Each row comes from the steps of one path. Every step used is in the known rows, and no mark comes twice. Write the path behind each row, first mark first.
Known rows:
siros, lino, dafen, gamode, mino: [  1   8 -10  -3  11   4  -1   6  14  -4 -13   4   5   1   7  -3  -6  11
  -3 -10   3   5]
zubud, gamode, mino, mesuv: [  7  -5   2   5   8   1  12   6  27  -7  19  -2  -5  -6   6  13  14 -14
  14   0  10 -35]
dafen, gamode, mino, mesuv, siros, lino: [ -9 -15  -3   2   3   2   3   3  21  -6  -3  -6  -5   2  -4   2  11  -7
   4  -3   2  23]
dafen, gamode: [  4   6  10   8   5  -5  -8  -1  -7   1  -8  -2   6  -5   9  -4   2  15
  -2   5  10 -23]
mesuv, siros, lino: [ -6 -11  -5  -3  -8  -5  -6 -11  -3  13   4  -2  -1   0  -6  -1   3  15
  -8   6  -1   9]
lino, mino, mesuv, siros: [ 6 -6 13  3 -6  6  5 -3 10  1  5 -1 -9 -3 -4  4  5 -8  2 -1  3  7]
mino, lino, siros, mesuv: [  2  -9  12   0 -12  -8   0  -8 -27   7  -3  -3  -5   5  -1  -1  -4   8
  -4   6  14  17]
dafen, gamode, mino: [  2   4   4   2  11  -4  -4   3   1  -6  -7   2   1  -3   5   0   2   7
  -2   3  10 -25]
bidipu, lino: [ -5  -3  -3   7   1  -1 -11  -4 -21   7   9   4  -3  -1   1  -4  -1  10
  -8   6  -3  -4]
gamode, dafen, lino, mino: [  2  11   3   2  -3  -1   0   6   9   9   4   5  -2  -2   4  -6  -3   5
 -10  -1 -13 -14]
mino, lino, bidipu: [ -9   6 -13   8  -8  -7  -1  -3 -29  12  -7   4   5  -6  -4  -4  -4 -20
  16   1  -9  -3]
siros, lino: [-1 -5 -2  1 -2 -6 -7 -6  1 18  5  4 -3 -5  5 -3  0 17 -8  2  5  0]
gamode, mino, lino, siros, mesuv: [  1 -11   6  -5  -7  -8   3  -4 -19   1  -2  -1 -10   6  -6   3  -4  -3
  -7   4  16  18]
dafen, lino, mino, mesuv: [ -1  -7  13   2  -2   2   3   7  13   2   6  -2  -8  -3   5  -2   7 -14
   5   0  -9   3]
gamode, dafen, lino: [  1   3   3   0  -4  -7  -5  -1   2  11   7   1   5  -4   4   0   0   7
  -5   3  -8 -23]
bidipu, lino, siros, mesuv: [  0  -7  15  -3  -7  -3  -4  -4 -30  -2   5   0 -12   8  -4  -3  -8  15
 -17  14  13  21]
gamode, mino, lino: [ -4  -7 -13   4   1  -6  -3  -4  -8   9   2   4  -1  -3  -1   2   2  -8
   3  -3  -2  -6]
mino, mesuv, siros, lino: [ -3 -20   1   1  -8  -1   1  -6  13  10   9  -5  -7  -2  -3   5  10   0
   3   0   3  23]
gamode, dafen, lino, siros: [  6   7   8 -11 -12 -12   1  -4  -7   6   8  -3   5   1  -4  -4  -7   9
 -14  11   0 -23]
lino, dafen: [ 15  10   8  -5   2   1  -5  -6  -3   5  -1   6   7  -6   5   6  -7  12
   0  -6   8 -20]
bidipu, lino, dafen, gamode: [ -2  13  -4   6   9   9  -9   3 -14  -8  -8   1   9   3   8  -8  -7  12
  -3  -3  -6   1]

Write each row's path:
[ -2   7  -6  -4   0   3  -4  -4   2  -1 -15  -5  13   5   0  -4  -2  16
  -3  -4  -3  15]
mesuv, siros, lino, dafen, gamode
[  3   4 -15  -3   3   1  -1  -3  -3   5  -3   6   6  -2  -1   5  -4  -9
   6 -13  -4  -2]
gamode, mino, lino, dafen
[ -2   2   3  -4  -6  -6  -5  -8 -30   1  12   1  -4   2  -6  -9 -10  11
 -17  16   5  -4]
bidipu, lino, siros
[  5   4  -3   0   9  -4   4   1  11  -4  13   1   2  -3   5   7   7   0
   2   7   8 -45]
zubud, gamode, mino
[ 13   5   9   0  13   8   6   9  20 -15  -7   1   3  -4   8   9   1  -9
  13 -14  12  -5]
lino, dafen, gamode, mino, mesuv
[  2  13  -8   9   4   1  -4  -1  -9   1 -16  -2  17  -1  10  -6  -2   4
   9 -11  -4  -2]
mino, lino, dafen, gamode
[-14  -7 -10   1  -1   2  10   8   9 -10 -11  -3  -4   2 -10   1   4 -27
  17  -1  -7  27]
dafen, gamode, mino, mesuv, siros, lino, bidipu
[  1   7  -4   0   3   6  -7  -3 -15   1   4   6   3  -1   2  -2  -9   8
  -5  -3  -5   0]
bidipu, lino, dafen
[ -3  12 -10   1  14   8  -5   7  -7 -15  -8   4   5   4   3  -4  -8   2
  -4  -5  -5   2]
bidipu, lino, dafen, gamode, mino
[ -2  -4   5   1  -1  -6   2   2 -18 -10 -16  -5  -3   9  -2  -3  -3   1
  -4   4  14  19]
dafen, gamode, mino, lino, siros, mesuv
[-12  -2 -11  -4 -12  -5   0  -6 -16   9  -5   1   0   0 -13  -2  -4  -6
   4   7 -10  14]
mesuv, siros, lino, bidipu
[  2 -12  -5 -11   0   7   8  -1  24  -1   4   1  -5   1  -7  12   1 -10
   6 -13  -1  28]
gamode, mino, mesuv, siros, lino, dafen
[  9   2   6  -4   6   9   6   2  18 -19 -10  -4   5   0  -3  11   3 -14
  12 -10   4   3]
lino, dafen, gamode, mino, mesuv, siros
[  1 -10   6   2   3   3   3   1  13 -14  -4  -7  -1  -1  -5   9  11 -12
   8   1   8  -2]
dafen, gamode, mino, mesuv, siros
[ 10  14   2  -4  13   3  -2   4   5 -11 -13   4   9  -2   6   2  -6   7
   1  -8   8 -19]
lino, dafen, gamode, mino
[  0  17  -5   7   0   1   7  11  20   1  13  -1   5   1   8  -6   5   2
  -4   3 -17 -36]
zubud, gamode, dafen, lino, mino
[ -5  -3  -5   0  -7   2  -3  -6   3  11   2   1  -6   2  -6  -7   0  14
 -13   3  -5  19]
mesuv, siros, lino, mino
[  0   0  12 -15 -11 -14  -2  -8 -18   3   5  -7   4   2  -4  -5  -4   5
  -8  17   1 -17]
dafen, lino, siros
[  1  -5 -14  -6   3   9  16   4  36  -9  11  -4   2   4  -2  12  10 -13
  14  -9  -3   4]
zubud, gamode, mino, mesuv, siros, lino, dafen
[ -5   5  -3   8   2   6  -7   2 -14   4   7   7  -9   1   1 -12  -5   8
 -13   4  -6  10]
bidipu, lino, mino
[ -7 -10   1   8  -5  12   1   0  -2  -4  11   0 -13   2  -8  -3   4 -11
  -2   1  -9  27]
bidipu, lino, mino, mesuv, siros
[ -6 -12  10  -3  -9   3   3   0   9  -2   4  -7  -6   2  -6   1   9 -18
   6   4 -15  14]
dafen, lino, mino, mesuv, siros
[  4  -1  -2   0  12   7   6  11  29  -7  -7   1  -1  -1   9   3   1  -3
   8 -17   5  17]
siros, lino, dafen, gamode, mino, mesuv
[ -5  12  -2  -1  -9  -8   1   5  -9   7  -2   3   6  -5  -3  -1  -7 -15
   7   3 -19 -17]
gamode, dafen, lino, bidipu
